Each row was made from one path, in order. Every step used is in the known rows, and no mark comes twice. Write each row's path.
In the rows, zero is written as 128.
Known rows:
sagat -> retu -> lugazo -> geze: [112 214 126  94 104 137  88 150 128 149 108 139  94  96 108 112 106 107
 128 113 119 120  91  84 137 180 151 174 178 116 166 138 115 143  94 103
 155 173 147 129  88 169 147  83  89 181 164 150 123  87 157 101 164  73
 144 101 132 128 143 127 110 125 103 172 123]
lugazo -> geze -> taner -> guve -> fetine: [124 127  90 104 118 127  68 118 135 144 183 117 148  42 118 125 121 157
 135 144 165 126 151 140 153 147 125 149 118 106 164  93 199  92 108 103
 124 125 171 119 174  79 109 128 157 113 138 152 118 148 132 160  89 111
 102 139 143 141 106 118 180 107 112  72  99]
sagat -> retu -> lugazo -> dase: [131 203 147 130 125 131 104 177 104 109  81 138  98 144  92  98  91 125
 130  87 126 103  87  68 120 170 169 167 163 152 135 159  71 153 117  80
 131 126 142 129 121 158 122  67  72 194 193 139  90  80 160  72 166  76
 152 131 131 151 190 152 105 149  91 176 158]
sagat -> retu -> lugazo -> geze -> taner -> guve -> fetine: [139 188  70 100 123 117  53 112 141 141 145 127 118  31 115 118  98  96
 134 129 160  84 102 130 127 145 145 194 146 120 147 125 183 112 100 135
 143 136 180 117 178 102 132  98 151 116 148 137 121 101 174 100 103  96
 101 101 143 180 129 151 165 163  65 103 111]
sagat -> retu -> kupov: [ 83 188 162 119 166 113  89 122  89 143  54 167  75 105 128 100  65 124
  87 100 155 129  92  88 162 145  93 119 144 143 171 135 109 143 143  67
  72 173 138 141  40 170 124  76  96 150 151 142 105 123 156 102 175  74
 144 146  87 142 159 116 138  88 152 169 131]
dase -> lugazo -> geze -> taner -> guve -> fetine: [144 131  80  98 101 128  99 153 138 160 181  88 172  26 112 131 122 113
 117 168 144 126 137 172  97 136 114 134  94 110 167  73 197  89 108 132
 160 133 169 132 164  86 118 138 162 129 149 114  95 152 132 126  79 114
  86 120 147 144 105 157 143 130 105 104  89]
kupov -> retu -> lugazo -> dase -> vati: [ 98 146 133 183 125 101 183 165 170 148 121 135 122 225 133  74 139 102
 157 109 135 135 118  91  64 151  95 133 195 145 106 138  57 156 123 148
 157 117 105 150 115 139 142  62  56 244 124 115 109 103 140  95 194 132
 138 127 155 133 165 127  81 173 155 142 129]
noda -> fetine -> guve -> vati -> dase -> lugazo -> geze: [153  94 103 135 131 154 184 111 165 112 123 118 155 151 159 168 179 130
 140 187  96 174 120 154 110  96 158 109 127  64 111 163  67 144 102 212
 180 130  64  93 138 163 131 134 117  67 117 124 142 106 104 119  82 136
 129  71 128  95  69 153 138 158 101 183 143]
lugazo -> dase -> vati -> guve: [102 148 130 121 127 112 187 159  99 127 103 155 142 197  94 107 176 161
 138  93 126 124 130 104 109 105 100 112 151 150 108 179 103 152 120 117
 103 107  78 136 119 122 102 121  93 133 116 131  88 134  76 148 150 166
 134 158 156 131 143 104 134 117 186 144 140]
geze -> taner -> guve: [109 134 117 115 119 136  50 119 110 132 149 130 108  82 114 138  93 106
 120 141 127 102 108 130 149 142 156 138  91 146 123  84 172  87 131 114
  87 133 166 144 125 111 127 142 163 108  97 127 119 129 125 162 129 118
 136 140 102 146 120 120 157  97 123  88 128]
kupov -> retu -> lugazo -> dase -> vati -> guve -> taner: [130 115 121 221 145 129 203 104 184 147 100 127 135 243 161 130 142 144
 173  69 145 141 128 138  68  94  87 112 170 157  96 198  93 184 143 167
 176 115  90 127 182 105 128 101  66 130 120  99 120 108 122  88 170 147
 126 160 187 145 173 132 106 149 156  98 140]
sagat -> retu: [ 95 158 179 100 140 122  81 154 110 128  64 171  77 111 103  86  87 168
  81  98 146 132  81  93 172 176 145 127 164 147 145 132 122 124 144  78
  98 150 132 136  81 180 112 110  82 146 160 154 106 105 164 109 171  85
 163 163 129 137 152 124 121  90 132 141 127]
kupov -> retu: [ 86 129 170 172 135  96 124 122 152 145 102 161  90 146 152  83  86 180
 106  99 156 176 131 110 144 161  79 105 157 144 137 101 113 124 155 112
 115 144 125 145  90 144 119 104  73 196 132 135 111 149 150 120 202  81
 155 171 112 113 150 104  90  87 173 115  96]
retu -> lugazo -> dase: [140 176 129 172 120 131 142 172 105 126 138 107 117 170  97 118 125 120
 163  94 108 122 138  70 113 161 163 162 131 142 139 129  63 148 119  69
 139 118 140 135 126 136 117  61 102 217 174 150 100 107 141  99 164  88
 147 115 118 123 170 136  96 132 106 177 143]
geze -> taner -> guve -> vati -> dase -> lugazo: [152 100 145  80 139 120 127 124 126 117 142 100 141 116 141 149 120  51
 118 169 114  94 127 164 113 107 151 117  81 140  72 120 145 118 152 184
 120  96 136 117 151 107 144 174 205  92 110  77 173 140 142 113  81 184
 103  97 124 165 123 166 120 176  90 106 136]
dase -> lugazo -> geze -> taner -> guve: [132 156  93  72  80 152  64 167 141 169 160  85 164  40 105 146 120  52
 122 174 114  95 110 160  84 128 152 125  81 100 137  80 189  89  96 147
 148 144 167 146 134 111 141 158 157 135 111 115 106 121 114 154  97 102
 119 108 137 128  93 154 127 114 121 121 121]
noda -> fetine -> guve: [113 123  97 191 146 152 129 109 141 123  87 162  99 146 119 159 139 185
 127 156  98 165  92 119 168 127 179 124 112 104 132 121  84 110 110 157
 113 149  95 136  95 154 102  97  79  73  97 158  99 134 108 132 158  82
 194 140  83  86  98 116 175  88 147 151 120]
kupov -> retu -> lugazo -> geze -> taner -> guve -> vati: [100 164  96 130 105 130 116  89 184 155 163 125 125 112 166 103 100  71
 167 143 145 114 144 125  82 129  87 154 190  99 100 113 141 149  81 183
 188 145 149 124 157 105 162 118 156 135  88 113 163 122 165 146 131 119
 103 102 113 153  98 134 124 180  78  41 136]
vati -> dase -> lugazo: [172 109 169 126 140 104 137 161 120 135 133  95 126 141 146 141 120 120
  95 140 105 143 130 140 121 143 129 103  76 144 131 120 111 115 172 123
 121 116 113 130 116 150 133 120 133 188 145 116 144 134 127  92 147 131
 125 107 116 118 159 143  63 108 143 212  99]
vati -> dase -> lugazo -> geze -> taner: [168 147 128  76 107 149 105 149 124 152 181  61 158  66 153 147 109  51
 134 146 113 106 161 114  98 134 125 104  43 113 129 105 151 112 129 120
 123 122 118 118 167 146 183 160 170 172 139 110 148 105 129 141  88 106
  97  68 180 124 133 158  74 136 116 191  86]
vati -> guve: [123 146 135 148 127 108 143 117  87 129 103 156 102 130 116 136 133 182
 117 102 119 146 129 122 169 112  90 130 128 150 146 133 130 127 155 106
 100 138 116 146  94 132 104 134 132 116 114 150 101 151  97 152 175 111
 142 155  91 118 152  92 112  66 175 138  93]
noda -> fetine -> guve -> taner -> geze: [137  28  88 247 136 175 102  41 192  99  77 123 108 149 146 187 144 194
 119 150 116 161 111 182 153  80 193 119  92 113 129 125 137 107 121 152
 132 148 138 112 114 141  90 137  78  23 119 164 127 104 123 138 137  96
 200 167  84  88  88 117 213 103 128  93 203]
dase -> lugazo -> geze -> taner: [116 147 123  99  88 168 104 178 135 190 160  81 157  55 102 128 108  53
 128 155 116 111 141 113  97 142 130 119  68 105 154  75 160 113  85  86
 144 144 142 149 123 133 175 140 137 170 140 110 119 122 143 137 112  68
 120 100 160 114 110 153  83 107 129 145  86]
dase -> lugazo: [123 121 163 143 121 126 136 188 120 160 114 110 125 120 104 116 110 120
  99 146 104 147 116 139 130 149 135 107  92 126 153  93 127 116 139  98
 135 143 135 158  70 150 124 121 111 181 158 108 104 141 146  97 169  90
 148 137 107 109 139 145  80  92 163 169  88]
fetine -> guve: [120 126 128 155 147 121 114 141  80 112  87 183 104 118 129 139 116 159
 102 136 114 135 116  83 166 147 143 135 125 131 148 101 107 108 148 126
  97 140 122 162  93 154 104 127  87 109 115 152  93 154 119 129 147  97
 165 152  82  93 133 112 141 111 150 172 123]

Which path is each row?
[133  76 136 189 161 162 111 118 123 102  84 165 103 138 148 171 112 188
 114 114 136 147 106 103 187 131 181 119 112 136 154 122 117 128 151 105
 114 129 127 148 121 140 125 143  88  45 135 141 122 148 135 109 115  98
 167 165 109  98 124 115 164  95 144 126 150]	fetine -> guve -> taner
[106 132 118  64  91 148 118 154 135 157 156  99 162  58 104 126 118  56
 141 177 117 105 128 159 101 116 142 133 120  87 115  94 175 125  76 152
 172 140 144 138 122 104 155 164 172 102 113 102 149 117 142 143  78 131
 111 102 130 140  63 156 137 146  90  71 149]	dase -> lugazo -> geze -> taner -> guve -> vati
[162 145 144  88 112 115 125 167 127 148 163  78 159 107 133 142 135 105
 130 141 102 151 145 130 105 150 121  98 100 111 161 122 114 126 143 116
 143 136 112 119 135 156 142 143 126 199 145 131 137 120 112 127 117 113
 107  80 145 103 134 139  73 118 136 214 114]	vati -> dase -> lugazo -> geze
[147 117 157  71 117 150 157 135 131 131 168  81 160  94 147 134 118  53
 140 159 115 103 174 124 105 131 118 101  92  95 107 123 129 143 109 125
 142 114 109 112 166 146 191 156 185 146 146  98 186 116 142 124  61 142
  79  68 170 128 104 165  79 172  89 136 106]	guve -> vati -> dase -> lugazo -> geze -> taner
[125 104 105 138 143 122  81 103 121 121 151 140 118  74 109 119 105 154
 106 137 163 118 127 157 169 144 122 142 106 145 143  80 184  83 149 103
  96 105 177 124 152  73 109 118 168 105 130 133 116 167 143 134 109 125
 111 151 110 157 134 125 173 114 130  61  86]	geze -> taner -> guve -> fetine
[105 183 115 178 107 102 126 129 171 175 148 125 109 140 155 102 109 122
 157 115 138 166 145 105  98 167  71 135 182 112 165 109  96 151 110 125
 187 172 137 137 114 147 144  76  78 232 127 142 127 126 153 119 195  51
 135 111 115  98 139 110  73 116 133 148 102]	kupov -> retu -> lugazo -> geze
[155  59 119 190 123 128 118  48 139  97  93 122 114 139 134 160 126 197
 110  87 132 146 143 174 156  74 126 111 104 159 139 149 183 135 161 110
 107 131 147 113 114 123  93 169 138  70 138 153 140 136 109 154 144 121
 149 186  96 115 143  98 152  78 153  75 165]	vati -> guve -> taner -> geze
[ 92 110 166 109 138 119 121 127 132 114 116 168 102 143  98 101 131 152
 122 137 128 145 111 150 173 123 147 141 179 130 120 116 116 130 120 136
 131 132 144 126  74 119  96 128 142  96 122 138 147 157 131 133 149 176
 142 152  71 134  97 105 155 112 127  69 170]	taner -> guve -> vati
[156 116 114  82 128 157 157 130 109  97 147 124 160  78 168 167 132  56
 122 179 108 102 167 103 106 112 127 115  94  94  99 123 116 134 122 175
 142 113  84 131 171 137 179 175 167  61 117  91 162 126 119 132  40 142
 105  77 157 123  89 164 125 201  77 172 123]	fetine -> guve -> vati -> dase -> lugazo -> geze -> taner
[142 135  98 184 151 103 221 146 103 126 139 138 144 207  97  97 191 153
 156 107 134 122 153 120 111 104  85 151 157 145 128 180  90 158 133 123
 150 102 104 127 159  82  98  67 119 147 133 122  98 147 117  99 141 175
 100 126 150 141 173 123 132 167 144 142  84]	retu -> lugazo -> dase -> vati -> guve -> fetine
[131 111 169  90 159  93 121 102 120  78 130 135 113 147 138 121 128 148
 120 123 124 142 129 152 167 138 139 134 163 138 104 148 109 124 154 158
 102 105 131  98 125 124 102 152 172 104 110 144 184 139 122 138 121 206
 115 121  93 138 124 112 141 135 118 115 167]	taner -> guve -> vati -> dase
[184 117  84  88 118 118  92 125 137 134 197  75 177  44 146 148 129 105
 118 163 144 115 154 170  95 124 124 122  79 113 141 108 189  98 143 159
 138 100 142 119 212  77 129 156 187 138 136 117 132 141 116 126  48 137
  68  87 158 145 119 159 129 150 104 144  83]	vati -> dase -> lugazo -> geze -> taner -> guve -> fetine
[102 125 131 125 144 108 179 138 105 159 103 168 122 187 114 112 179 149
 118 123 120 116 119 139 144 103  82 118 145 147 117 141 131 122 140 125
  97 145  95 139  84 131 119 138 127 120  77 130 117 154 104 156 173 167
 134 144 120 118 130  94 122  90 189 135  86]	dase -> vati -> guve
[171 167 102  51  95 128  58 134 138 143 185  60 165  50 144 169 124  51
 140 162 103  97 135 162  77 121 150 121  69 117 122  99 168  91 137 169
 127 123 139 132 173 117 149 186 186 143 108 108 141 113 101 148  77 134
 100  70 149 136 113 153 120 140 109 164 124]	vati -> dase -> lugazo -> geze -> taner -> guve
[113 156 131 207 128  91 139 131 171 154 118 137  87 172 152  93 102 134
 126 115 136 164 129 110 114 157  90 138 160 145 141 104  86 144 141 123
 153 148 137 146 100 145 140  68  92 213 130 123 125 138 175  93 218  65
 154 135  95 123 164 126  69 123 144 140  80]	kupov -> retu -> lugazo
[120 108 129 152 146 116 206 148  98 127 119 152 161 180  92  87 182 214
 127  95 153 141 143 118 136 108  83 123 154 146 130 173 118 151 140 107
 112  81  87 124 148  99  84 106 104 133 144 137  78 168 101 123 124 187
 107 169 166 140 161 106 147 132 174 124  91]	lugazo -> dase -> vati -> guve -> fetine
[144  54 122 167 115 128 164  85 147 104  98 110 142 187 128 141 187 168
 124  83 132 115 140 165  97  62 126 103 134 158 104 182 156 147 147 124
 117 110 106 115 133 102  99 162  97  88 131 137 117 113  86 141 115 189
 139 191 159 131 139 113 169 136 151  82 200]	lugazo -> dase -> vati -> guve -> taner -> geze
[ 88 137 126  69 103 154  94 109 133 133 166 136 134  83 114 120 110 101
 154 148 148 100 133 128 143 138 142 150 146  95 115 110 167 123  76 129
 133 141 156 117 124 103 149 152 178  85 116 140 160 131 136 178  91 141
 114 114 123 139  68 118 165 133  91  47 156]	lugazo -> geze -> taner -> guve -> vati
[144  98 150 140 171 118 164 109  89  54  95 179 104 164 178 147 140 160
 111 140 118 148 142  91 171 128 126 112 154 130 104 148  74 139 165 162
  99 101  85 130 127 155 124 154 134  65 118 136 159 150 123 123 104 171
 132 129 103 108 125 114 138 157 114 172 154]	fetine -> guve -> vati -> dase
[163  67  91 209 114 125 175  90 158 113 116  87 138 214 127 156 179 123
 156  99 118 104 139 161  70  56 142 137 136 156 100 185 131 158 146 140
 149 114 127 116 144  98 109 128 108 113 120 124 139  95 114 121 143 176
 146 150 145 129 154 130 149 167 129 103 196]	retu -> lugazo -> dase -> vati -> guve -> taner -> geze
[143  95 145 173 148 148 134  95 134 136  97 140 108 157 128 170 114 196
 129  92 137 151 125 138 181 104 126 114  95 154 148 161 142 152 152  79
 116 140 129 120 130 127 121 145 123  61 143 142 129 147 116 137 154 121
 148 169 122 113 146 107 131  63 157  97 107]	vati -> guve -> taner
[ 92 101 151 147 156 129 165 133  94  84  79 210 100 150 138 126 130 160
 104 140 125 149 130  93 183 138 135 136 171 116 119 127  85 142 127 133
 121 131 115 146  91 139 123 133 110  63 130 141 130 161 135 125 134 142
 152 157  83 104 100 114 152 136 112 129 138]	fetine -> guve -> vati
[141 110 151  83 149 128 100  75 127  86 149 130 115 131 143 140 113 102
 132 133 136  96 137 135 150 124 144 126 118 137  74 128 149 113 148 149
  80  96 135 102 156 109 145 162 209  75  98 118 191 136 133 157  90 189
 104 108 116 156 124 135 143 156  91  83 153]	geze -> taner -> guve -> vati -> dase
[153 131 139  51 116 117 130 144 139 123 157  94 166  93 141 142 153 106
 129 156 109 151 134 183 112 123 143 127 150 100 127 148 120 130 129 189
 171 131 125 110 118 131 118 163 167 134 127 118 168 129 106 133  85 191
 102  90 124 123  88 133 115 149 106 155 162]	taner -> guve -> vati -> dase -> lugazo -> geze
[128 140 127  43 121 136  99  80 138  97 185 112 139  89 146 141 127  90
 153 140 137  96 161 127 136 132 135 141 135 106  95 129 145 127 104 148
 113 121 136  97 174 118 158 165 196  89  98 140 188 116 115 182  64 177
  86  83 139 142  94 117 155 160  81 101 159]	lugazo -> geze -> taner -> guve -> vati -> dase
[127  84 141 142 145 155 184 136 135 124 105 137 146 216 120 140 159 176
 145  81 138 126 122 129 127  91 136 108 136 161 116 197 115 164 135 107
 120 103  88 119 149 115 119 145  86  88 136 123 114 115  96 127 121 179
 132 168 187 136 149 115 143 110 167  97 162]	lugazo -> dase -> vati -> guve -> taner
[ 92 128 165 118 130 140 162 191 114 144 117 145 136 190  95  86 157 140
 132 108 126 115 119  93 113 153 155 122 169 141 118 139  87 125 107  91
 102 102 108 133  94 146 117  93  78 198 138 143 107 116 111 135 150 151
 142 143 165 114 140 113 123 119 164 144 158]	lugazo -> dase -> vati
